What can hang from each mark:
Z581: Z746
Z430: Z321 Z895
Z586: Z895
Z321: Z189 Z430 Z746
Z295: Z895
Z895: Z189 Z192 Z295 Z430 Z746
Z218: Z586 Z645 Z746
Z192: Z895
Z746: Z164 Z321 Z581 Z761 Z859 Z895
Z761: Z746
Z189: Z321
Z164: Z746
Z645: Z895
Z859: Z645

Each row was made from one small tree. Brackets hold a mark, then the marks that hang from it, in the order of their numbers. Every link used is in the known rows. Write each row's tree.
In the rows, 128 means zero.
Known rows:
(Z192 (Z895 (Z189 Z321) Z295 Z430 (Z746 Z164 Z581))): [144 132 110 125  98  54 123 155 127  98 100 131 129 135 129 121  65 166
  66 129 101  96  96 175 149  86 110 170  86 169 121  99 162 160  84 103]
(Z321 (Z430 (Z895 Z189 Z192 Z295 (Z746 Z581)))): [137  99 110 119  75  92 128 144 103 132 109 139 113 136 131 142  59 145
  84 120 109 104  77 158 152 108 107 154  93 165 139 122 173 163  82  88]
(Z746 Z164 Z761 Z859): [139 149 125  93 154  55  86 117 135 112 103 125 102 124 136 106 122  95
 117 142 119  75 130 173 109 138 114 113 100 185  99 103 141 171 137 163]
(Z430 (Z321 Z189 (Z746 Z164 Z581 (Z859 Z645))) Z895): [138 109 144 122 118  54 125 147  98 108 153 136 135 117 145 153 139 152
  84 131 138  67 121 146 132 103 108  83  62 194 107 120 153 178 105 117]
(Z746 Z761): [153 134 133 106 138  82  98 141 107 131  97 126 112 143 122 140  87 110
 104 124 117 111 113 168 111 144 109 139  99 202 100 103 148 159 145 132]
(Z218 Z586 (Z746 Z761)): [144 129 127 120 140  85  96 149 111 126  94 149 103 141  99 146 104 128
 117 104 148 114 149 170 134 176 121 172 100 201 100 103 152 146 138  95]
(Z581 (Z746 Z164)): [176 151 140  93 117  72 138 142 127 105 111 123  98 129 128 128 108 139
 114 115 127  99 121 147 121 137 123 123  83 176  88 111 137 171 127 122]
(Z746 Z164 Z321 (Z895 Z295 Z430)): [132 147 112  71 123  40 121 121 130 117 103 156 110 116 142  99 109 132
  86 118 101  90 121 179 126 110  97 134  56 171 111 119 137 170  95 106]
(Z581 (Z746 (Z895 Z192))): [156 135 132 106 107  71 140 143 121 136 108 132 107 136 133 135  73 117
 108 117 123  98 119 157 126 141 111 144  81 175  93 115 142 157 113 114]
(Z164 (Z746 Z321 Z895)): [136 125 122  99 140  58 127 151 112 134  97 142 103 133 124 135 121 118
  83 125 119  98 140 160 109 144 124 142  74 196  77 115 124 148 112 127]
(Z746 Z164 (Z321 Z189 Z430) Z761 (Z895 Z192 Z295)): [108 124 107  59 108  36 106 102 115 147 125 151 119 122 158 112 112  99
 130 136 133  67 117 172 127 155 101 136  64 185 121 110 158 179  77 112]
(Z586 (Z895 Z189 Z295 (Z430 (Z321 (Z746 Z164 Z859))))): [134 131 139 118 111  73  85 153 118 111 113 154 115 154 121 114  85 147
  84 132  97  91 112 168 150  73 101 153  75 176 117  87 173 165  85  86]
(Z761 (Z746 Z164 Z581 (Z859 (Z645 (Z895 Z192 Z295))))): [142 120 124  95 108  34 132 126 130 101 132 153  91 100 141 118 118 111
  77 113 121  53 107 156 158 133 119 126  94 158  80 114 156 174 100 123]
(Z581 Z746): [177 139 142 109 117  82 134 151 120 117 107 125 103 142 119 139  91 134
 104 111 128 113 114 148 121 136 117 131  90 185  91 111 143 162 131 115]
(Z586 (Z895 Z746)): [163 122 127 110 122  85 119 155 106 125  97 136  95 139 108 153  85 133
  86 141 100 125 116 146 134 118 111 161  84 185 105 101 155 152 110 114]
(Z218 Z586 Z645 (Z746 Z321 Z581 Z895)): [100 133 120  99 127  34 113 131 123 128 118 147 121 113 107 159 132 125
  69 106 178 108 160 158 153 195 117 170  74 179  96 111 139 132 113  92]
(Z895 Z430): [164 138 131 110 125  94 111 150 113 113  91 141 102 150 121 117  73 147
  85 111 113 116  97 160 124 112 106 145  95 176 115 118 157 165 134  89]
(Z746 Z581 Z859 (Z895 Z192)): [105 126 107 107 118  55 121 112 123 129 115 139 115 111 144 119  91  74
  81 144 126  78 111 180 128 122 105 124  88 163 111 125 141 150 110 145]
(Z761 (Z746 Z581)): [157 132 133  99 120  68 141 146 103 112 117 145  97 120 124 137 113 129
  82  99 133 106 100 148 121 126 122 140  93 186  93 111 151 161 137  98]
(Z218 Z645 (Z746 (Z321 (Z430 (Z895 Z192))) Z581 Z761)): [106 104 124 102 116  38 103 131 124 143 106 134 117 128 121 152 120 116
  63 113 161  86 145 139 148 188 124 161  95 195 107 109 166 136 111 116]
(Z581 (Z746 (Z321 Z189) Z895)): [148 137 135  88 120  53 135 129 121 137 129 134 119 132 142 137 115 126
 112 118 146 100 124 151 114 145 107 127  62 193  95 113 134 161 108 115]
(Z895 Z295 Z430 (Z746 Z164 Z321 Z581 Z761)): [156 122  92  99  94  27 115 135 139 105  92 142 121 131 139 110 113 125
  73  96 105  87  99 177 145 106 135 149  81 181 127 109 154 150  87 131]
(Z581 (Z746 Z164 (Z321 Z189) Z761 (Z859 (Z645 Z895)))): [148 134 140  86 131  22  99 114 150 122 141 124 120 123 157 123 145 110
 118 133 148  50 135 151 139 170 117 109  78 194  80 105 144 173 101 159]
(Z430 (Z321 Z189 (Z746 Z164)) (Z895 Z192 Z295)): [142 100 138 123  85  83 140 160  92 127 130 161 113 140 135 154  83 147
  94 112 116  81 117 152 140  89 105 114  63 193 113 100 163 179  86  79]
(Z192 (Z895 Z189 (Z430 Z321))): [134 146 141 135 126  89  96 156 106 115 109 132 130 157 129 127  55 159
  78 137 106 116 106 165 133 103  94 161  78 181 109  96 161 154 120  79]
(Z746 Z321 Z581 Z761 (Z859 Z645)): [122 113 122  97 143  25  81 120 134 117 119 124 141 113 146 129 142  76
  70 144 137  76 116 177 140 155 115 101  95 205  91 114 151 144 131 170]
(Z746 Z164 Z321 Z761 Z859): [129 145 123  78 160  36  82 109 147 118 103 134 108 122 144 102 144  84
 109 146 124  73 143 171 111 145 115 104  92 205  93  95 139 159 133 160]
(Z295 (Z895 Z192)): [146 117 137 119  94 102 133 147 105 135  89 134  98 131 119 150  32 112
  90 133 116  99 105 171 130 127 109 150  84 181 102 103 160 160 122 102]
(Z645 (Z895 Z192 Z295 Z430 Z746)): [159 113 107 127  76  76 132 141 135 132  93 161  87 155 126 133  35 134
  71  98  87  83  96 162 168 114 114 177  95 167 118 104 162 156  74  95]
(Z192 (Z895 Z189 Z295 Z430 (Z746 Z321 Z859))): [137 119 111 128 115  59  99 142 138 117  96 137 115 149 131 107  56 141
  70 137 101 101 106 180 146  95  99 163  81 173 114  94 165 151  83 106]
(Z645 (Z895 Z189)): [134 143 138 115 109  91 113 126 122 131 125 139 106 144 133 146  65 135
  90 120 110  95 104 166 140 133  99 155  91 184  97 100 144 161 109 109]
(Z746 Z164 Z581 Z761 (Z859 Z645) (Z895 (Z430 Z321))): [113 146 114 102 144   4  80 117 129 105 130 125 157 105 161 104 149 106
  81 136 113  46 116 182 136 132 113 114  75 165 109 133 141 160 111 166]
(Z761 (Z746 Z164 Z321 Z581 (Z895 Z189))): [123 149 123  72 121  31 133 121 120 117 134 147 117 102 155 115 139 125
  93 108 132  83 113 163 120 129 118 140  71 182  87 107 137 159 110 104]
(Z581 (Z746 Z859 (Z895 Z189))): [140 144 132 113 126  60 113 128 135 127 121 123 118 138 139 116  93 120
 111 125 127  88 118 167 119 127 105 133  85 170  94 111 136 158 110 134]

Write each row's tree:
[162 135 136  85 135  37 117 133 147 100 120 125 111 118 140 115 137 121
  99 133 132  78 131 149 139 149 120  96  85 179  72 112 141 166 121 140] -> (Z581 (Z746 Z164 Z321 (Z859 Z645)))
[143 118 141 118 105  68  98 155  97 125 118 152 122 150 119 141  96 136
  80 125 118  96 109 160 143  89 104 155  62 197 131  98 177 162  89  95] -> (Z586 (Z895 Z295 (Z430 (Z321 Z189 (Z746 Z581 Z761)))))
[131 127 139 117 105 100  91 165 115 132  91 156 114 160 123 128  48 136
  84 141 101 107 101 157 154 100  99 183 106 184 117  83 180 155 103  70] -> (Z586 (Z895 (Z189 Z321) Z192 Z430))
[130 149 127 102 126  38 102 127 151 132 112 125 126 135 153 106 100 102
 127 132 123  56 131 170 124 140 115 139 102 183  94  93 140 160 105 146] -> (Z581 (Z746 Z164 Z761 Z859 (Z895 (Z189 Z321) Z192)))
[146 119 147 125 120  94 121 163 109 133 107 136 124 137 124 151  71 163
  86 127 113 104 110 161 122  97  93 137  96 209 111 103 156 168 120  95] -> (Z430 (Z895 (Z189 (Z321 Z746))))
[155 132 128 127 111  84 110 164 104 106  98 160 116 164 111 127  72 151
  63  89  89 118  96 165 139  82 107 139  82 178 121 106 159 158 119  74] -> (Z895 Z295 (Z430 Z321))
[155 107 120 128 103  57 131 141 118 112 105 114 119 114 123 154  78 123
  68 134 119  87  98 171 139 124 124 132  84 172 103 120 152 153 111 144] -> (Z295 (Z895 (Z746 Z581 (Z859 Z645))))
[152 119  92 109 101  46 136 129 133  89 106 135  98 116 126 121 110 115
  76 112 105  89 102 173 141  97 131 119  90 157 111 114 141 159  94 150] -> (Z895 Z295 (Z746 Z164 Z581 Z859))
[132 118 139 118  99  79  89 160 120 137  97 148 128 154 130 129  62 127
  88 143 119  86 103 166 154 105 110 181 105 201 122  83 187 153  96  86] -> (Z586 (Z895 (Z189 (Z321 (Z746 Z581 Z761))) Z192 Z430))
[153 124 121 106 120  55 128 149 112 120  99 135 125 127 115 148 109 158
  76 122 108  92 108 149 127 113 110 135 103 206 138 115 160 170 112 112] -> (Z189 (Z321 (Z430 (Z895 Z295 (Z746 Z164 Z581 Z761)))))
[148 119 117 133  91  69 120 145 124 116  99 140 111 147 138 127  63 132
  90 119 112  71 106 158 141 104 132 146  84 166 121  98 163 159  94  99] -> (Z295 (Z895 Z192 (Z430 (Z321 Z189)) (Z746 Z164 Z859)))
[142 129 118  79 131  33 132 103 123 114 130 124 112 103 136 106 137 140
 109 149 157  53 117 163 114 131 117 102  82 176 122 141 160 184  97 121] -> (Z321 Z430 (Z746 Z164 Z581 Z859 Z895))
[147 127 135 127 136  51 106 145 112 116 120 132 134 147 125 143 123 117
  81 119 131  82 124 161 119 117 128 105  94 219 101  97 152 147 135 123] -> (Z430 (Z321 (Z746 Z581 Z761 Z859)))
[123 122 126  85 152  51  74 105 124 139 125 135 118 143 141 116 136 100
 117 145 157  82 120 155 110 155 106 110  94 213 122 104 165 167 121 128] -> (Z746 (Z321 Z189 Z430) Z761 Z859)
[147  84  93 143  72  74  96 161 142 109  93 151 116 164 138 103  27 128
  75 104  89  88  67 181 186  96 121 163 121 138 106  98 182 152  71  91] -> (Z895 Z189 Z192 Z295 Z430 (Z746 (Z859 Z645)))
[141 118 130 127  80  78 117 146 137 134 106 166 109 164 128 128  29 148
  75 105 104  68  97 172 169 101 103 172 108 190 114  87 175 164  76  70] -> (Z645 (Z895 (Z189 (Z321 Z746)) Z192 Z295 Z430))
[131 115 114 125  89  70 120 155 123 131 100 131 132 128 148 147  76 127
  88 124 102  84 103 165 143 110 119 155 106 191 119  96 153 150  98 127] -> (Z430 (Z895 (Z189 Z321) Z192 (Z746 Z164 Z581 Z761)))
[163  97 144 100 112  91 134 137  88 139 138 132 105 135 127 146  99 178
 121 134 167  88 101 138 112 127  99 117  76 200 134 131 182 201  96  74] -> (Z321 Z189 (Z430 Z895) Z746)
[165 118 139 106 146  59 116 149 116 109 117 146  92 125 122 124 110 129
  86 115 122  92 110 146 130 137 111 124 106 178  73 112 159 170 139 105] -> (Z761 (Z746 (Z859 Z645)))
[111 152 109  84 136  35 122 100 128 104 126 128 114  90 149 106 137  98
  92 145 125  69 123 179 113 119 108 105  72 156 108 132 124 166 113 163] -> (Z746 Z164 Z581 Z859 Z895)
[146  98 117 111 107  86 123 132  98 130 130 139 101 137 127 141  93 157
 104 125 133 100  91 142 125 112  98 127  79 171 146 130 170 187  85  99] -> (Z321 Z189 (Z430 (Z895 Z295 (Z746 Z859))))
[142 128 123 123  91  99  97 153 116 110 100 150 114 161 124 110  44 149
  85  98 101 117  74 185 144  84 100 161  94 159 119 102 166 165 102  78] -> (Z895 Z189 Z295 Z430)
[120 130 124  65 108  57 130 108 105 113 143 135 120  98 155 133 155 137
  97 138 158  86 106 146 123 132 110 103  58 185 132 132 152 179 100 111] -> (Z746 Z164 (Z321 Z189 (Z430 Z895)) Z581)
[148 119 109 120  84  71 144 129 127 131 111 144  96 134 135 155  65 113
  73 115 109  83 104 155 158 139 125 158  98 179 105 107 148 145  92 122] -> (Z645 (Z895 Z192 (Z746 Z581)))
[124 130 113 111 131  68 102 125 131 134  95 152 103 138 140  96  66 100
  91 135 109  80 113 175 127 115  97 141  95 159 115 120 152 160 110 114] -> (Z746 Z859 (Z895 Z192 Z430))
[107 156 112  97 131  30 108 108 123 100 138 139 132 111 159 101 146 119
  87 127 129  63 116 169 119 101 113 108  65 155 127 130 133 167 104 135] -> (Z746 Z164 Z581 Z859 (Z895 (Z430 (Z321 Z189))))
[134 144 123  76 152  50 106 113 143 104 108 141  96 117 137 103 138 103
  95 144 124  85 137 162 118 128 114  94  88 187  90 103 136 164 130 136] -> (Z746 Z164 Z321 Z859)
[150 153 134  90 134  49 129 141 105 115 130 158 105 129 142 113 125 157
 105  94 122  86 115 142 111 119 113 144  71 173 100 112 145 178 117  76] -> (Z761 (Z746 Z164 (Z895 (Z430 (Z321 Z189)))))
[152 114 130 114 105  81 120 157 111 118 111 145 124 158 106 135  65 168
  88 112 121 102  89 169 138  99 106 141 113 201 112  92 177 175 103  66] -> (Z895 (Z189 (Z321 Z430 Z746)) Z295)
[125 132 119 101 144  64 116 135 117 132 103 162 107 124 108 142 118 132
 103 109 148 115 160 170 135 170 111 163  77 198  97 111 139 141 121  81] -> (Z218 Z586 (Z746 Z321 Z895))
[128  96 132 134 100  84 107 159 123 146  98 150 119 144 129 136  46 122
  87 128 103  80 110 179 142  91  92 144 105 203 116  90 170 164  94 107] -> (Z430 (Z895 (Z189 (Z321 (Z746 Z761 Z859))) Z192 Z295))
[141 123 130  79 127  79 115 124 102 128 127 142 110 141 131 137 117 138
 104 130 153 113 103 142 119 147 107 117  81 200 115 113 162 172 120  82] -> (Z746 (Z321 Z189 Z430))
[152 121 140 124 134  72 116 147 102 114 137 143 120 158 124 145 115 141
  99 117 145  92 120 146 117 113 119  97  86 209  97  95 156 167 125  92] -> (Z430 (Z321 Z189 (Z746 Z859)))
[131 103  81 100  89  28 118 123 149 116  93 146 107 124 146 114 101  68
  83 121 109  67 112 180 156 122 139 130  99 178 107  92 153 141  82 155] -> (Z895 Z192 Z295 (Z746 Z164 Z321 Z581 Z761 Z859))
[144 127 103 126  69  53 136 136 132 112 111 161 106 144 138 136  71 133
  59  92  87  69 100 159 176 103 129 160  83 166 121 103 152 150  70 102] -> (Z645 (Z895 Z192 Z295 (Z430 Z321) (Z746 Z164 Z581)))
[130 130 127 137  92 105  92 165 113 120 101 156 129 180 141 120  42 135
  85 102 102 108  84 163 154 100 117 160 108 171 110  85 170 143 117  53] -> (Z895 Z189 Z192 (Z430 Z321))
[147 143 127  89 134  47 130 126 124  96 123 143  89 105 135 109 141 117
  92 114 134  76 114 152 118 122 125 118  95 172  93 111 146 170 130 123] -> (Z761 (Z746 Z164 Z581 Z859))
